Every row comes from one small tree of marks. The marks that hang from a mark follow it in brackets, in alphabetical order. Every link used is in the known rows. Which tree was each row made from?
Known rows:
fepiz(bifus(muke) gime(getem)): [ -9.2  15.3   2.8  -2.4  -4.2  -8.3  34.0  39.5   3.1 -11.9   8.0   6.5
  11.0  -8.7 -13.7 -11.5 -18.9 -17.6 -20.7 -12.1  25.9 -33.0 -33.5   2.8]
kemik(muke): [-15.5  -1.7  -1.1 -37.6 -25.5 -16.5   3.7  31.8  -4.1  -2.5 -21.3 -10.6
   7.3  -5.7  31.7  17.9  -8.5  -4.2  12.2 -13.0  11.4  -3.3  18.0  10.6]
ziku(sareg(mifiri)): [ 10.5  -9.5  16.2 -16.1  11.3  -1.3  10.4  19.9   5.4  -5.1 -52.5 -10.7
   4.3 -13.8   7.0  17.3  -4.6  20.8  24.1  -2.5 -10.9  -3.5  41.6  12.4]
sareg(mifiri vadi ziku(fepiz)): [  7.5 -17.3  17.6  13.5  15.3   9.9 -26.7 -19.0  -7.5 -12.2  -7.9  -7.0
 -29.3  10.1   3.9   4.4  28.2   8.3   9.2  14.3 -32.2  22.1  21.9  -0.6]
fepiz(bifus): [  2.9  -3.7 -10.1   0.0  -5.8  -2.7  20.8  32.9   5.7   3.5  -0.9  -8.8
  -8.6   2.8   9.1   6.3  -7.1 -15.5  18.8   3.1  15.4  -6.1  14.4  11.1]
gime(fepiz): [-13.6   4.8 -12.5 -28.0   1.9 -14.0 -21.6  19.2   8.4  18.0 -20.4 -18.1
  10.0  -3.3   2.8   5.6  -6.7  12.8  24.7  12.4  12.9   4.0   1.3  13.2]
getem(gime(fepiz(bifus(muke)))): [ -9.3   4.4 -16.8 -11.6  -4.6 -28.8   5.6  34.4   1.1   3.9   8.4 -16.1
 -35.5  -9.4 -10.8   3.8  -4.9  13.8 -13.8  -0.9  29.1   0.8 -39.6 -16.0]
gime(fepiz(bifus(muke))): [-10.8   2.2 -10.1 -19.5  -1.6  -9.5  -4.8  29.5  10.9  17.6   0.0 -10.6
 -10.9  -6.8  -7.9  -7.1 -15.7   8.4  -4.1  -1.3  25.2 -14.2 -25.2   8.4]
bemen(diza gime(getem)): [-28.9  34.2  -3.1 -18.3 -12.4  -3.3  10.1  50.2  11.6   2.3 -36.3 -20.6
  20.5   7.1  33.5  16.1 -25.2 -27.6 -16.3 -37.2  14.0  -6.6 -16.9  40.4]
ziku(fepiz(bifus(muke) gime(getem)) sareg): [ -2.2   3.5  -6.3   7.1 -12.8  -3.0  17.2  -2.1   5.3  -5.5  13.9  17.6
  24.8 -20.1 -21.7  -6.0 -19.3 -21.4  -8.9 -12.2  22.0 -24.4 -24.0  -7.3]
vadi(sareg(mifiri ziku(fepiz(gime(getem))))): [ -0.4  23.1  21.1   2.2  10.4  11.1 -25.8 -26.8 -14.7 -13.3  16.3   4.9
  13.4  13.8  -0.3 -11.8 -21.8   4.8 -19.7  11.9 -23.6   3.6 -14.7  -2.5]
bifus(fepiz): [-16.0  -3.5  -4.1 -29.5   0.3 -10.0 -16.3  15.6   8.4  14.5 -15.5   0.3
   1.3  -2.7   2.6  16.6  -1.1   7.1  26.2   3.9  20.7   9.1   9.2  10.7]
gime(fepiz(bifus(muke)) getem): [-19.4  19.0   3.5  -6.7   2.9 -10.4  -9.9  31.1  14.7   2.3  -6.8  -8.4
 -11.1  -8.7  -2.5 -13.4 -30.0  -4.0  -9.9   0.9  23.2 -26.3 -34.9   8.3]
bemen(gime(getem)): [-20.7  24.0   0.0  -9.9  -7.1  -5.7  19.5  42.6  10.6 -11.9 -39.0 -13.2
  18.4   6.2  27.6  14.6 -24.8  -7.4  -9.0  -2.0  13.8  -3.8 -19.2  27.0]
sareg(mifiri vadi ziku(fepiz(bifus))): [ 19.3 -19.5  14.3  37.8   8.4  13.7  -9.7 -31.7  -3.6 -10.4  15.5   0.4
 -44.1  11.0   3.8  -5.9  24.2  -3.0   5.5  11.2 -26.0  13.2  19.5  -5.6]
vadi(sareg): [-18.1  17.0 -15.3 -26.8  -1.6  -2.9 -11.4  44.3  -3.9   3.3 -27.0  -6.0
  17.6  14.6  24.4  12.8 -11.6   0.4   2.0  15.7  -1.1   5.1  12.9  10.1]
vadi(sareg(mifiri ziku(fepiz(bifus gime)))): [ 18.5   5.6   1.8  10.0   1.5  16.4  -3.6 -42.5 -15.5   4.4  49.0  10.6
  -1.3  18.9  -6.9 -17.5 -10.4   2.9 -20.1   6.8 -16.6   5.9  -5.2  -8.7]
ziku(fepiz(bifus(muke)) sareg(mifiri)): [ 12.7 -18.1  14.3   4.6   3.3   6.0  14.7   6.9   4.9   5.7  -6.0   0.1
 -16.1 -16.3 -15.7   4.3 -12.0  10.1   3.6 -15.7   9.9 -16.2   5.5   1.6]
ziku(sareg): [  2.3  -9.3 -13.2 -23.0  -7.7  -3.4   1.8  33.3  10.6  -3.3 -49.8  -7.7
  17.1 -15.7  13.0  22.5  -4.6   1.0  28.0   8.3   1.6  -0.9  37.1  15.3]
bifus(fepiz(gime) muke): [-19.4  -0.6  -2.7 -44.0  -2.1 -12.1   2.3  23.8   2.3  14.3   0.5  15.3
  23.6 -10.8 -25.7   8.9   4.0  14.3  -9.5 -13.3  35.9  -5.2 -28.3  -0.4]
vadi(sareg(mifiri ziku(fepiz))): [  4.2   5.7  11.8  -8.4   9.9  15.5 -37.6  -6.1 -11.7  -0.5  -0.7  -8.0
 -11.3  18.2   7.4   3.9 -14.4  14.8  -3.9  15.6 -25.5  15.8  12.0   6.5]

Write each row's tree:
[  8.5 -13.8  12.7  11.7  12.8   6.7 -10.4 -35.3 -14.0 -10.6  13.0   4.8
  -4.1   8.8 -13.4  -4.5  37.1  10.5  -1.4   7.3 -26.0  19.4   7.0 -11.3] -> sareg(mifiri vadi ziku(fepiz(gime)))
[  5.1 -18.4  12.0  24.0   9.3   5.8   7.4  -7.5   2.7  -2.8 -13.4  13.0
 -18.8  -9.7  -6.6   1.1  20.9   7.2  -5.3  -7.0  -7.6  -4.6  11.3 -16.3] -> ziku(fepiz(bifus(muke)) sareg(mifiri vadi))
[ 13.2 -15.9  16.2  22.9   7.3  11.1   7.3 -24.5 -13.8  -9.7  33.3  13.4
 -24.0   3.3 -25.1 -17.8  28.8   7.3 -29.7  -3.9 -11.2  -1.6 -18.8 -17.6] -> sareg(mifiri vadi ziku(fepiz(bifus(muke) gime)))
[  8.3 -15.1  10.4  19.8   7.0   2.4  23.6 -26.2  -4.2  -2.4   9.4  23.5
   5.1 -10.9 -22.3 -10.2  30.6   8.7 -15.7 -13.6  -3.6  -7.1  -4.2 -27.3] -> ziku(fepiz(bifus(muke) gime) sareg(mifiri vadi))
[ 14.2   2.0   6.7  15.2   3.8  19.3 -21.0 -22.4  -9.2   1.9  26.9  -1.7
 -26.5  22.5   8.6  -6.8 -18.1   2.7  -7.8  12.8 -21.2   9.2   8.4   2.4] -> vadi(sareg(mifiri ziku(fepiz(bifus))))
[ 14.6 -20.2   6.7  35.4   9.7   4.4   7.2 -34.8   2.6  -0.7  -7.9   7.8
 -14.8  -3.0   6.3   1.8  27.1  -0.4  20.5   3.4 -17.6   8.7  36.3 -16.7] -> ziku(fepiz(bifus) sareg(mifiri vadi))
[ -2.8   2.1  20.0  20.6  15.3  -2.9   0.8 -39.1  -2.8 -15.2 -16.5  15.0
  24.0  -8.5  -3.1  -2.0  23.4   2.8  11.9   2.0 -21.4   1.4  11.2 -22.9] -> ziku(fepiz(gime(getem)) sareg(mifiri vadi))
[  6.6 -11.2  21.5   5.8  17.6   9.5 -12.9   8.3  -5.4 -24.2 -36.1  -9.3
 -31.7   6.0  14.3   5.5  28.4  15.8  -0.8  16.8 -35.7  13.7  31.9   7.1] -> sareg(mifiri vadi ziku)
[  4.3 -16.4 -21.5  28.5  -9.9   1.5  -4.2 -22.6   8.0  -1.6  -3.8   9.6
   0.4  -4.6  11.1   8.3  27.4 -16.8  22.4  11.8  -6.5  10.8  27.9 -13.8] -> ziku(fepiz(bifus) sareg(vadi))
[ -1.9  -0.9  -9.0 -12.9  -8.4  -5.2  39.1  41.3  -3.6   2.8  15.5   4.9
  10.1  -5.4 -19.8  -5.8  -1.1  -7.5 -17.2 -11.9  29.5 -20.0 -22.1   0.4] -> fepiz(bifus(muke) gime)
[ -0.7  15.9  -1.1   8.6  -4.5  -6.8  34.7  14.5   1.9 -10.9  13.6   4.8
  14.8  -1.1   0.9 -11.9 -12.6 -25.4   4.2  -1.0  14.8 -18.4 -10.7   1.8] -> fepiz(bifus gime(getem))
[ 19.3 -15.7  11.7  32.5   7.4  12.3   6.1 -51.7 -12.6  -8.7  38.2  11.3
 -19.4   9.3 -11.6 -16.1  33.5  -1.1  -3.2   5.2 -21.5  10.0   5.5 -17.1] -> sareg(mifiri vadi ziku(fepiz(bifus gime)))
[  8.5   0.9  16.8  44.9  10.4   0.3  17.6 -55.8  -1.5 -14.7  10.3  22.1
   9.1  -5.5  -3.6 -13.8  18.6  -9.6   7.1  -3.0 -16.9  -4.6   8.3 -26.5] -> ziku(fepiz(bifus gime(getem)) sareg(mifiri vadi))
[  7.5   8.5   6.0 -11.1   5.9  13.5 -20.6 -25.8 -18.1   2.2  23.5   4.4
  15.6  15.6  -6.2  -5.6  -7.1  15.5 -14.6   8.2 -21.0  14.2  -3.0  -3.7] -> vadi(sareg(mifiri ziku(fepiz(gime))))
[  4.4 -10.7 -20.9 -17.2 -11.5  -4.7   1.9 -11.7  -0.2  10.0   0.3   4.3
  46.3 -12.8 -12.4  12.0   3.7  -4.6  27.1  -0.4  10.6   5.9  13.6  -4.0] -> ziku(fepiz(gime) sareg)
[  2.1   6.2  -0.4   9.4 -12.5   5.5   0.5   1.1  -1.2 -15.3  35.8   7.0
  -3.5  -3.9 -23.1 -14.4 -21.1 -23.3 -21.1  -3.6  13.7 -18.4 -40.5   5.3] -> sareg(ziku(fepiz(bifus(muke) gime(getem))))
[ -0.1   3.8 -22.5  -0.4  -4.0 -27.9   4.8   9.4   1.0   6.6  15.0 -18.3
 -31.6  -3.5   1.9   1.8  -1.8   7.7  12.4   7.3  19.0  15.0 -18.8 -17.6] -> getem(gime(fepiz(bifus)))
[  2.4 -12.8  14.6   2.5  16.6   0.1   4.6   4.8   0.5 -14.3 -61.3  -0.5
  -2.2  -8.3  17.7  12.7  31.3  18.8  13.8   8.0 -26.7   5.0  48.2  -4.2] -> ziku(sareg(mifiri vadi))
[ -3.6   7.1 -18.4 -13.6  -9.5  11.0 -45.1   5.5  -6.6   0.5   2.9  -4.1
   3.5  19.7  13.6   9.4 -14.2  -5.0  -0.6  22.2 -14.4  18.8   3.9  11.0] -> vadi(sareg(ziku(fepiz)))
[-22.1  20.1 -21.4 -26.4 -18.5  -7.8   4.8  32.8  15.9  34.6  -1.9 -16.9
   4.4   3.9   9.6  -2.3 -16.5  -8.5 -43.0 -45.5  31.3 -12.0 -47.5  31.7] -> bemen(diza gime(fepiz(bifus(muke))))
[-11.7  20.5  -1.9   4.9   3.0 -11.2 -10.8   3.5  15.0   4.8   1.4 -10.9
  -6.7  -0.7  10.5 -12.1 -25.7  -9.8  16.0  12.2  11.2 -13.0 -14.1   7.1] -> gime(fepiz(bifus) getem)
[  8.5 -14.9  11.2  -6.4   9.0   2.2  -2.5  -6.6   1.8   7.1 -26.1 -10.0
   6.2 -12.1  -2.4  18.7  -5.2  11.9  34.0  -4.1  -6.4   6.1  32.8   3.9] -> ziku(fepiz sareg(mifiri))
[ 23.5 -15.2   4.4  13.3   1.8   2.0  29.3 -40.7  -3.2  10.4  25.6   8.7
  14.1 -11.4 -18.8  -5.9   1.5   1.2  19.6 -13.9   4.2  -3.6  15.0 -12.1] -> ziku(fepiz(bifus gime) sareg(mifiri))
[  5.6   5.4 -22.0   7.7 -15.5  14.6 -30.7  -9.6  -3.5   0.5  29.6   2.6
 -12.2  22.0  14.2  -2.8 -20.4 -18.1  -7.1  22.9 -11.1  11.4   3.6   5.4] -> vadi(sareg(ziku(fepiz(bifus))))
[ 11.1   6.7   9.6  -0.3   1.2  15.7  -2.4 -15.0 -16.0  -0.6  42.6  13.9
  -6.2  11.4 -20.3 -17.5 -14.0   8.8 -44.3  -3.1  -6.5  -6.5 -29.3  -7.8] -> vadi(sareg(mifiri ziku(fepiz(bifus(muke) gime))))
[-12.6  20.2 -25.2 -16.3 -18.3  -8.1   2.9   6.0  17.7  37.0   4.8 -19.1
   9.5   9.0  22.6   0.5 -12.9 -13.5 -16.6 -36.1  20.6   1.2 -24.2  27.4] -> bemen(diza gime(fepiz(bifus)))
[ -4.0 -11.7 -23.7   1.3  -5.3  -4.6  -4.2 -25.5  -2.1   1.0  -6.7  14.6
  41.0  -7.9  -5.0   8.8  39.5  -6.2  19.6   9.4  -6.2  14.2  16.6 -19.6] -> ziku(fepiz(gime) sareg(vadi))
